Every row comes from one small tree of marks. The marks that hang from a mark follow it in brackets, in the order of their numbers. Every link used is in the known rows. Which tree was each row made from?
Known rows
Q_581[Q_346[Q_214] Q_547]: [-35   9 -14 -19 -16 -12 -13  30   2  16  -2   8  13   8 -10   2   3  14
   7 -20 -29  23  -4 -17 -43 -26  11   4  15   8   3   5   7   5 -12 -12
 -16  14  -1 -21  17 -13   4  20 -25]
Q_547[Q_581[Q_346 Q_953] Q_745]: [-23  18   3 -24 -57  -5  -2  34  12   3   3  18  16  -7  -1  -5   3  18
   6  -7 -33  -8   6 -22 -49 -17  11 -26   9  -4   9   8   9  13  11  19
   2   2  24 -14   7 -11   0  38 -38]
Q_953[Q_581[Q_346[Q_745[Q_321]]]]: [-21  33 -10 -13 -34  -9   9  10  -7   7 -12 -13  19 -22  -1  -2   7   2
  20 -21 -25  -8   9 -12 -28  -5   9  10  13  16  12   3   5  27  -4   0
  14   0  10 -30 -12   6  -6  26 -29]
Q_547[Q_745[Q_321 Q_346[Q_581]]]: [-30  21  -5 -36 -25   2  14  30 -22  16 -10 -11  17 -13   1  -1   2 -20
  10 -18 -20 -22   7 -23 -16 -10  -5  -5  12  -9  15 -13   8  21   0  10
  -5 -19   8 -31   4  10   0  10   8]
Q_745[Q_321[Q_581[Q_953]] Q_346[Q_214]]: [-31  31 -15 -35 -32  -9   9  15  -6   6   2   2  32   0   2  11  30   9
  10  -6 -13  -7   7  -5 -36 -25  12  -4  16   9  -1   7  18  26 -18   1
 -18 -22  10 -30   3  -9  -3  -2 -12]
Q_214[Q_346[Q_581[Q_321]]]: [-35   4 -23 -23 -32  22  -1  45  -2  11  -9   1   2   2   0   5  -1 -10
  -2 -13 -23  -7   9 -37 -36 -13  21  -6  18   9   8 -16  15  15   9  -5
 -29  13   6 -40  11  -1  11  18  12]
Q_214[Q_346[Q_581]]: [-38  11  -5 -24 -32  22   7  48  -4  14  -6  -1  -2   4   0   7   0  -5
   4  -8 -16  -3  11 -30 -30  -6  20  -6  12   7  12 -17  15  11  -2  -5
 -31  13   1 -27  11   4   8  19   2]
Q_214[Q_346[Q_745[Q_321[Q_581[Q_953]]]]]: [-21  39 -18 -27 -42  11  21  29  -6   4  -9  -6  20 -14  12  10   4  16
  11  -5 -19  -5  22 -18 -40 -13  32  -9  15   3  25  -4  20  29  -2   4
 -14 -11  17 -29 -11   0   0   9 -23]
Q_547[Q_581 Q_745]: [-14   3   5 -18 -34  -8   5  35  13   6  -4  -1  -5   1   0   0  -2  -8
  12  -5 -22  -1  -2 -22 -38 -10  16 -18  11  -4   8  -4   9  15   8  22
  -9   5  16 -14   7   1  10  23 -25]
Q_953[Q_581[Q_321 Q_346]]: [-23   9 -17 -11 -43   0 -10  17  10   4   2   6  15  -4  -8   1  10   2
   6 -14 -26  -7   1 -20 -37 -16   8  -4  19  22  -4  -3   3  20   9  -8
  -2  12  14 -37   0  -4   0  33 -14]
Q_745[Q_346[Q_214 Q_581[Q_953]]]: [-39  13  -2 -31 -38  -6  -3  36  -8  14   2   9  14  10   1   4  18  15
   1 -11 -25  -4   8 -16 -36 -14  15   3  12   3   3  -1  16  16 -19   2
 -22  -7   1 -33  19  -9   3   6  -3]
Q_346[Q_214 Q_581[Q_321 Q_953] Q_745]: [-24  10 -17 -19 -30 -10  -8  32  -3  11 -16   5   5   1   8  -3  -3  17
  -3 -15 -41   5  10 -26 -44 -15  35   6  15   6   9   3  13  29 -16  12
 -18   2   6 -44   6 -15   8   7 -14]
Q_547[Q_745[Q_346]]: [-22   7   4 -22 -32 -10   5  37   0  14   7  -3   8   0  -1   3  -9  -4
  10  -6 -12 -13   4 -15 -24 -12   3  -9  17 -11  21  -8   6   4   8  11
  -1  -7  17 -27   1  10   9  11  -7]
Q_214[Q_346[Q_581[Q_321 Q_953]]]: [-29  11 -21 -28 -48  25  -1  46  -1   4  -6   9   7   3   5   3   2  10
  -6  -5 -28  -8  14 -34 -44 -13  27 -14  16   5  13 -12  16  17  11  -2
 -30   9   8 -43  11  -5   7  18   3]
Q_346[Q_214 Q_581[Q_321 Q_547] Q_745]: [-27   4 -26 -18 -14  -6 -11  35  -9  19 -20  -4  -2   2   1  -1  -9  11
   2 -28 -45  23   0 -32 -44 -26  34  15  16  -1   7  -6   8  24 -20   6
 -16   4  -5 -39  15 -10  12   7  -8]
Q_581[Q_346 Q_547]: [-26  11 -11 -16 -27  -1  -3  29  -3  11   1   8  15   3  -7  -5  -1  14
   7 -14 -25  19  -2 -19 -36 -19  10  -4  17   4  14  -8   5   2   8 -13
 -14  15   0 -19  14  -5  -2  21 -22]
Q_346[Q_214 Q_581[Q_953] Q_745[Q_321]]: [-24  28  -8 -28 -20 -11   7  22 -16  13 -23  -9  12  -8   6  -3   5   7
   6 -15 -34   2   9 -18 -35  -4  26   9   9   6  14   6  15  32 -24  12
 -16  -8  -2 -33   3  -8   1   2 -21]
Q_321[Q_581]: [-26   9   3 -12 -28  -2  11  23   8   8  -1   6   9   6  -1   8   9  -2
  10   8  -8  12   4 -11 -31  -9  22  -8  16  12   5 -15  12  20  -7  -5
 -31   2   8 -17   2  -4   2  13 -16]
Q_953[Q_581[Q_346[Q_214 Q_745]]]: [-32  19  -2 -11 -32 -21  -9  21   8  16  -6  -1   5  -6  -3   7   4  14
  15 -24 -30   4   8 -11 -41 -12  20  14  14  18   1  11   5  23 -27   3
  10   8  12 -29  -2  -5   5  28 -36]
Q_214[Q_346]: [-27   6  -8 -19 -28  10   6  41   8   9   1  -3  -2   9   1   5  -4  -3
   8  -3 -10  -1   6 -19 -34  -6  17 -10  17   8  17  -9  13   3  11  -6
 -23  16   7 -26   4   7  12  13  -9]
Q_745[Q_346]: [-23   6  -2 -19 -32  -7   5  30  -2   9  12   0  12  10  -1   2   8   0
   8  -9  -9  -5  -2 -11 -24  -9   6  -1  20   4  14 -11  10   3  11  -2
 -12   1   7 -29   7   8   6   6  -4]
Q_321[Q_581[Q_547 Q_953]]: [-19  16  -7 -18 -40   5   9  28   5   4   0  16  16   5   4   2  11  31
   5   9 -24  25   1 -13 -44 -20  32 -12  13  -4  11 -15  11  17  -5  -6
 -32  -4   1 -15  10 -12  -4   9 -26]
Q_581[Q_321 Q_346[Q_745]]: [-21  10 -20  -8 -32 -13  -6  23   0   9  -1   3  15  -8   1  -4 -12   8
   8 -20 -30   2   6 -21 -36 -15  15   3  24  12  19   1   6  14  17   2
   4  12  16 -43  -4  -3   6  23 -19]

Write each row's tree
[-28  26  -6 -24 -48   1   1  32   2  12   2  22  27  -9  -2   0  -3  35
  10   0 -33  12  11 -17 -48 -31  20 -21  12 -12  17  -4   6  17  -3  -2
 -12 -10  21 -13   7 -15  -6  28 -34]  Q_321[Q_581[Q_346 Q_547[Q_745] Q_953]]
[-22  15   2 -15 -43  -2  10  33 -10   9 -11   5   6  -3  13  -5  -6  21
   1  -3 -31   7  12 -20 -33   4  33   2  11  -1  24 -11  13  22  -8  10
 -17   0   4 -29   3  -2   1  13 -19]  Q_346[Q_581[Q_953] Q_745]
[-34   8 -11 -26 -34   8   5  40 -16  17   3   4  10   6  -2   0   9  11
   4 -19 -26  10  -2 -26 -27 -18  10   5  16 -10  11 -24   9   6   1  -7
 -18  -4  -9 -27  25   6   0   7   7]  Q_745[Q_346[Q_581[Q_547]]]
[-17  12   2 -29 -58  -7   5  39   7   3  10  10  12  -1   7   0   9  18
   8  -7 -25 -17   1 -17 -43 -18  10 -20  13 -15  13  -1  10  11  13  26
   3 -11  20 -23  10   2   7  20 -22]  Q_547[Q_581[Q_953] Q_745[Q_346]]
[ -2  21 -12 -31 -25  -1  11  26  -8   2 -14  -7  16  -9   5 -12  -9  11
   6   1 -28   2   0 -14 -35 -15  15 -18  10 -18  26  -2   3  15   6   8
 -12 -10   7 -20   0  -2  -2   6 -26]  Q_581[Q_547[Q_745[Q_321]] Q_953]
[-19  22  -3 -25 -17  -2  17  16  -1  10 -14  -8  16 -13  -2   4  -1 -17
  17   3 -11  -5   8 -14 -25 -13  11 -15  13   2  12  -6  10  29  -7   6
 -19 -15  15 -20 -10  -2   0  12 -16]  Q_547[Q_745[Q_321[Q_581]]]
[-20  11  -8 -33 -33 -16  -7  42  -1  12   2   6  13   6   0   2  -3  28
   6 -10 -32   2   2 -13 -45 -30  13  -8  13 -21  16   4   4   5  -9  13
  -4 -13  11 -27  15  -5  10   3 -20]  Q_581[Q_547[Q_745[Q_346[Q_214]]] Q_953]
[-21   6 -14 -20 -40   8   0  30  -2   3  -8  11  12   4   7  -5   5   8
  -6   0 -30  -1   3 -28 -36  -8  26 -10  15   7   8 -12  12  20   7   1
 -30   5   3 -38  10 -11   0  13  -3]  Q_346[Q_581[Q_321 Q_953]]
[-13  35 -24 -23 -37  -6   8  19 -17   4  -9  -1  29 -15   6 -12  -3  32
   7 -19 -38  10   6 -15 -38 -16  16   0  14  -4  28   3   6  16  10  -2
   1  -3   3 -28  -2  -5  -9  14 -37]  Q_581[Q_346[Q_745[Q_321]] Q_547 Q_953]
[ -8  14 -11 -28 -10  -1  10  24  -7  10 -16 -17  11  -8  -1  -8 -12  -8
  10  -7 -24   4  -3 -18 -28 -15   8 -10  12 -13  19  -7   3  14   3   6
 -11  -5   4 -20   0   5   1   6 -18]  Q_581[Q_547[Q_745[Q_321]]]
[-23  17 -12 -19 -44   1  -1  30  -2   5   5  15  23   3  -3  -9   4  35
   3  -5 -30  16  -1 -17 -44 -18  14  -8  13  -1  17  -3   6   4  12 -12
 -16   9   3 -20  15 -11  -6  21 -31]  Q_581[Q_346 Q_547 Q_953]
[-44  18 -14 -20 -21  -7  -8  25   3  19   0  13  20   3 -10  10  12  15
  11 -15 -26  26   3 -15 -48 -36  18   0  15  10  -6   3  11  17 -23 -15
 -23   4   5 -15  16 -21   0  20 -24]  Q_321[Q_581[Q_346[Q_214] Q_547]]
[-32  21  -7 -22 -50  13  11  51  -6  13  -9   3   2  -2  12   4  -9  23
   4  -9 -30  -2  20 -27 -40  -4  36  -2  12  -3  29 -12  17  19  -2   8
 -15   5   8 -33   4   3   7  14 -13]  Q_214[Q_346[Q_581[Q_953] Q_745]]
[-28  16   0 -19 -29 -14   0  36  -5  15 -13   4   3   1  10   0  -1  21
   2 -10 -35  11  11 -18 -40  -5  34   6  10   4  13   2  16  25 -26  13
 -20   1   1 -30   5  -9   7   7 -23]  Q_346[Q_214 Q_581[Q_953] Q_745]
[ -8   2 -17 -19 -50  -1  -1  28  15 -10  -1  12  10   6   5  -3  14  11
  -2  -4 -29   0  -6 -23 -51 -12  27 -17  16   8   1   0  14  17  22  14
 -19   9  11 -32   9 -11   5  18 -22]  Q_547[Q_581[Q_321 Q_953]]
[-13  29  -1 -29 -32   0  18  19  -1   3 -11   0  23 -13   5   0   4   1
  10  10 -15  -8  10 -11 -33 -12  18 -21  10  -3  16  -3  11  31  -4   9
 -19 -20  20 -19 -10  -8  -5   9 -23]  Q_547[Q_745[Q_321[Q_581[Q_953]]]]
[-32   4  -2 -27 -11  -5  -7  43  -4  24 -19  -3  -5   2  -4   2 -11   0
   5 -15 -37  15   3 -27 -38 -22  20   0   8 -11   6  -7   5  19 -30   7
 -22  -1  -1 -19  19  -7  10  10 -12]  Q_346[Q_214 Q_581[Q_547[Q_745]]]
[-38  14 -11 -33 -37  -1  -5  42 -13  15   0   9  14  11   1   2  16  29
   0 -18 -35  10   2 -21 -43 -26  18   5  13 -10   4  -7  13  12 -20  -2
 -21  -7  -6 -29  29  -9   2   2  -6]  Q_745[Q_346[Q_214 Q_581[Q_547 Q_953]]]
[ -6  -3 -17 -20 -22  -2  -5  35   4   9  -9  -3   2   1   0  -8 -20   1
   1  -6 -32   9  -5 -27 -38 -25  17 -11  17 -13  16  -9   0  11  14   7
 -11   3  12 -30   5  -3  11  12 -12]  Q_581[Q_321 Q_547[Q_745]]
[ -7  25 -16 -39 -34  -2  11  30 -15   4  -3  -6  25  -9   4  -7   1  16
   9 -10 -26 -10   0 -15 -33 -22   2 -12  14 -25  25  -5   4  11  11   9
   1 -21  11 -28   5   5  -1   2 -14]  Q_581[Q_547[Q_745[Q_321 Q_346]] Q_953]
[-30  15 -10 -28 -48  10   5  41 -15  10   4  11  18   7   5  -3  13  29
  -1 -11 -32   8   2 -24 -34 -18  17  -3  13 -15  14 -20  11   9   2  -3
 -20  -8  -6 -29  24   0  -4   7  -1]  Q_745[Q_346[Q_581[Q_547 Q_953]]]
[-15  28 -19 -19 -16  -3  18  16 -12  10 -16 -11  17 -12   5   2   2   9
  15 -12 -24  23   2 -15 -33 -18  27   4  16  -2  19 -11  11  29  -8   0
 -12 -12   1 -21  -4   1  -4   3 -21]  Q_346[Q_745[Q_321[Q_581[Q_547]]]]
[-26  11 -31 -31 -44  28  -3  50  -6   5  -9   8   8   3   3   0   0  24
  -9 -11 -39   6   8 -39 -50 -24  31 -11  15  -6  16 -16  13  13  10  -5
 -31   6   2 -38  20  -6   5  14   3]  Q_214[Q_346[Q_581[Q_321 Q_547 Q_953]]]
[-35  36 -14 -31 -29  -8   1  11  -3   7  -5  10  37  -8  -5   7  24  11
  13  -5 -21   0   9  -9 -42 -24  12  -8  13  21  -2  15  16  31 -19  -8
 -23  -8  11 -22   0 -23  -9  17 -29]  Q_745[Q_321[Q_581[Q_346[Q_214] Q_953]]]
[-31  33  -7 -28 -25  -1  10  15  -6  13  -8   1  28 -20  -7   2   0 -12
  17  -7 -17 -10  13 -16 -27 -19   2 -15  14   5  10   0   9  28  -4  -1
  -7 -12  21 -19  -9  -7  -7  26 -21]  Q_547[Q_745[Q_321[Q_581[Q_346]]]]
[-12  23 -12 -32 -32   1   9  24 -11   8  -7 -17  16 -15  -4   1   7   0
  16 -19 -25 -14   0 -15 -27 -21  -2   0  13 -15  10 -10  -1  21   0   5
  14 -19  10 -27   3  14  -1  11 -10]  Q_953[Q_581[Q_547[Q_745[Q_321 Q_346]]]]
[-33  27 -14 -39 -29  -5   4  25 -19  11  -7  -2  24  -1   1   2  25   1
   4 -15 -23 -12   5 -15 -30 -14   7   4  12   6   2   1  16  24 -17   2
 -19 -14  -2 -35  13  -5  -3   0  -1]  Q_745[Q_321 Q_346[Q_214 Q_581[Q_953]]]
[-30  21 -21 -34 -24  10  11  29 -29  13  -7  -9  20  -3  -1  -2  16  -4
   7 -25 -25   2  -3 -25 -22 -18   1   7  15  -7   9 -20  10  16   0  -8
 -15 -12 -11 -30  19   8  -6   3   9]  Q_745[Q_321 Q_346[Q_581[Q_547]]]
[ -9  15  -4 -28 -24  -4  12  24   3   2 -14 -12   5 -12   0  -2   4 -20
  12 -12 -21 -10  -3 -20 -33  -9   8 -19  10  -2   7   1  10  23   8  21
  -5  -3  13 -17   1   1   4  18 -23]  Q_547[Q_581 Q_745[Q_321]]
[-23  17  -7 -37 -10 -19   2  24  -7  15  -8 -16  16  -4  -4   3   2 -19
  13 -18 -15 -20   4 -11 -26 -20  -6  -1  15  -3   8   8   8  16 -10  12
   0 -15  13 -33  -1   3   9   3  -9]  Q_547[Q_745[Q_321 Q_346[Q_214]]]
[ -6   7  -1 -23 -34  -4   4  39   3   5  -6   6   9   1   6  -7 -15  24
   1   5 -30  10   2 -16 -44 -15  25 -16  11 -21  25  -7   3   7   5   7
 -15  -2  10 -19   6  -4   3  10 -29]  Q_581[Q_547[Q_745] Q_953]
[-26  37 -22 -28 -40   7   9  14 -11   4  -4  12  41 -12  -3  -2  18  25
  11  -6 -27  13   6 -15 -42 -27  15 -11  13   4   9  -2  11  22   1 -12
 -18 -10   6 -16   6 -15 -17  20 -26]  Q_745[Q_321[Q_581[Q_346 Q_547 Q_953]]]
[-46   8  -3 -26 -23  -8  -4  34 -10  22   0   1   7  11  -3   8  14  -4
   5 -18 -20   0   3 -20 -29 -15   9   9  15   8  -2  -7  14  16 -21  -2
 -22  -2  -3 -31  19  -2   7   7   6]  Q_745[Q_346[Q_214 Q_581]]
[-26  37  -6 -31 -41   0  11  16  -5   7  -6   9  37 -20  -1   0   5   7
  13   1 -21 -12  15 -14 -35 -19   7 -21  12   2  14   5  10  30  -1   3
 -10 -17  24 -19  -8 -13 -10  25 -29]  Q_547[Q_745[Q_321[Q_581[Q_346 Q_953]]]]
[-19  18  -6 -24 -42  -2  -4  36  -1   9   1  15  21  -5  -1  -8 -11  30
   6  -4 -35   7   6 -18 -43 -22  11 -17  11 -15  24   0   2   5   9   2
  -4   0  15 -18   8  -8  -1  26 -35]  Q_581[Q_346 Q_547[Q_745] Q_953]
[-26  10 -20 -21 -34 -12 -18  22   9   4  -1  15  24   6  -7  -2   7  15
  -3 -11 -29   0   3 -17 -49 -24  14  -8  18  19   1  16   9  13   1  -4
 -17  11  14 -38   5 -22   3  20 -24]  Q_581[Q_321 Q_346[Q_214] Q_953]
[-17  18  -5 -32 -21  -9  12  25 -11  10  -4 -14  18  -8   0  -1  -1 -17
  12 -12 -13 -22   4 -13 -19 -10  -7  -7  16  -8  19  -4   6  12  11  10
   1 -15  15 -31  -5  12   4   6  -5]  Q_547[Q_745[Q_321 Q_346]]
[-33  22 -12 -31 -26   6  14  23 -24  13  -6  -9  19  -5  -1   0  18 -17
   8 -18 -15 -13   2 -20 -15  -5  -1   5  15   4   9 -16  13  19   1  -1
 -16 -10  -4 -33  10   9  -5   5  12]  Q_745[Q_321 Q_346[Q_581]]
[-24   5 -29 -17 -29   2 -11  26  -2   7   0   9  20   1  -7  -6  -2  10
   2 -18 -31  14  -5 -26 -42 -28   9  -3  21   5   8  -6   3   5  19 -13
 -13  14   5 -33  12 -10   2  23 -14]  Q_581[Q_321 Q_346 Q_547]
[ -5   2 -15 -16 -31   0  -6  30  10   7 -10  -5   2  -6  -2  -3  -9   4
   7  -8 -34   2  -4 -23 -41 -22  20  -9  15  -8   6 -11  -4  21   3   6
  -1   0  13 -31   3   1   9  19 -17]  Q_953[Q_581[Q_321 Q_547[Q_745]]]
[-15  15  -3 -23 -41   2   8  36   6   9  -3  13  15  -2   5   1  -6  27
   7  10 -28  15   6 -15 -45 -25  30 -22  10 -18  17 -11   7  20  -5   6
 -21 -13  15 -13   5  -9   0  13 -29]  Q_321[Q_581[Q_547[Q_745] Q_953]]
[-26   8 -26 -17 -27  -6 -22  22   8  10  -5   5  12   1 -10   3  11  12
   6 -26 -37  10  -4 -21 -50 -35  14   6  17  15 -13   7   0  19 -13 -11
  -2  11   4 -34  12 -14   3  27 -20]  Q_953[Q_581[Q_321 Q_346[Q_214] Q_547]]
[-34   8 -20 -32 -38  -3 -11  34  -7  11  -1  12  19   7   1   2  16  11
  -4 -16 -29 -11   4 -24 -40 -23  18   1  19   4  -3  -1  13  20  -7   3
 -21  -7   4 -47  18 -12   7   5   5]  Q_745[Q_346[Q_214 Q_581[Q_321 Q_953]]]
[-23  20  -7 -29 -51   0   8  39  -2  10   9  14  22  -3   6   5   4  32
  10   0 -27   3   8 -15 -41 -32  18 -16  15 -24  17 -13   6  16  -3   7
 -10 -23  18 -20   8  -2  -1   9 -16]  Q_321[Q_581[Q_547[Q_745[Q_346]] Q_953]]
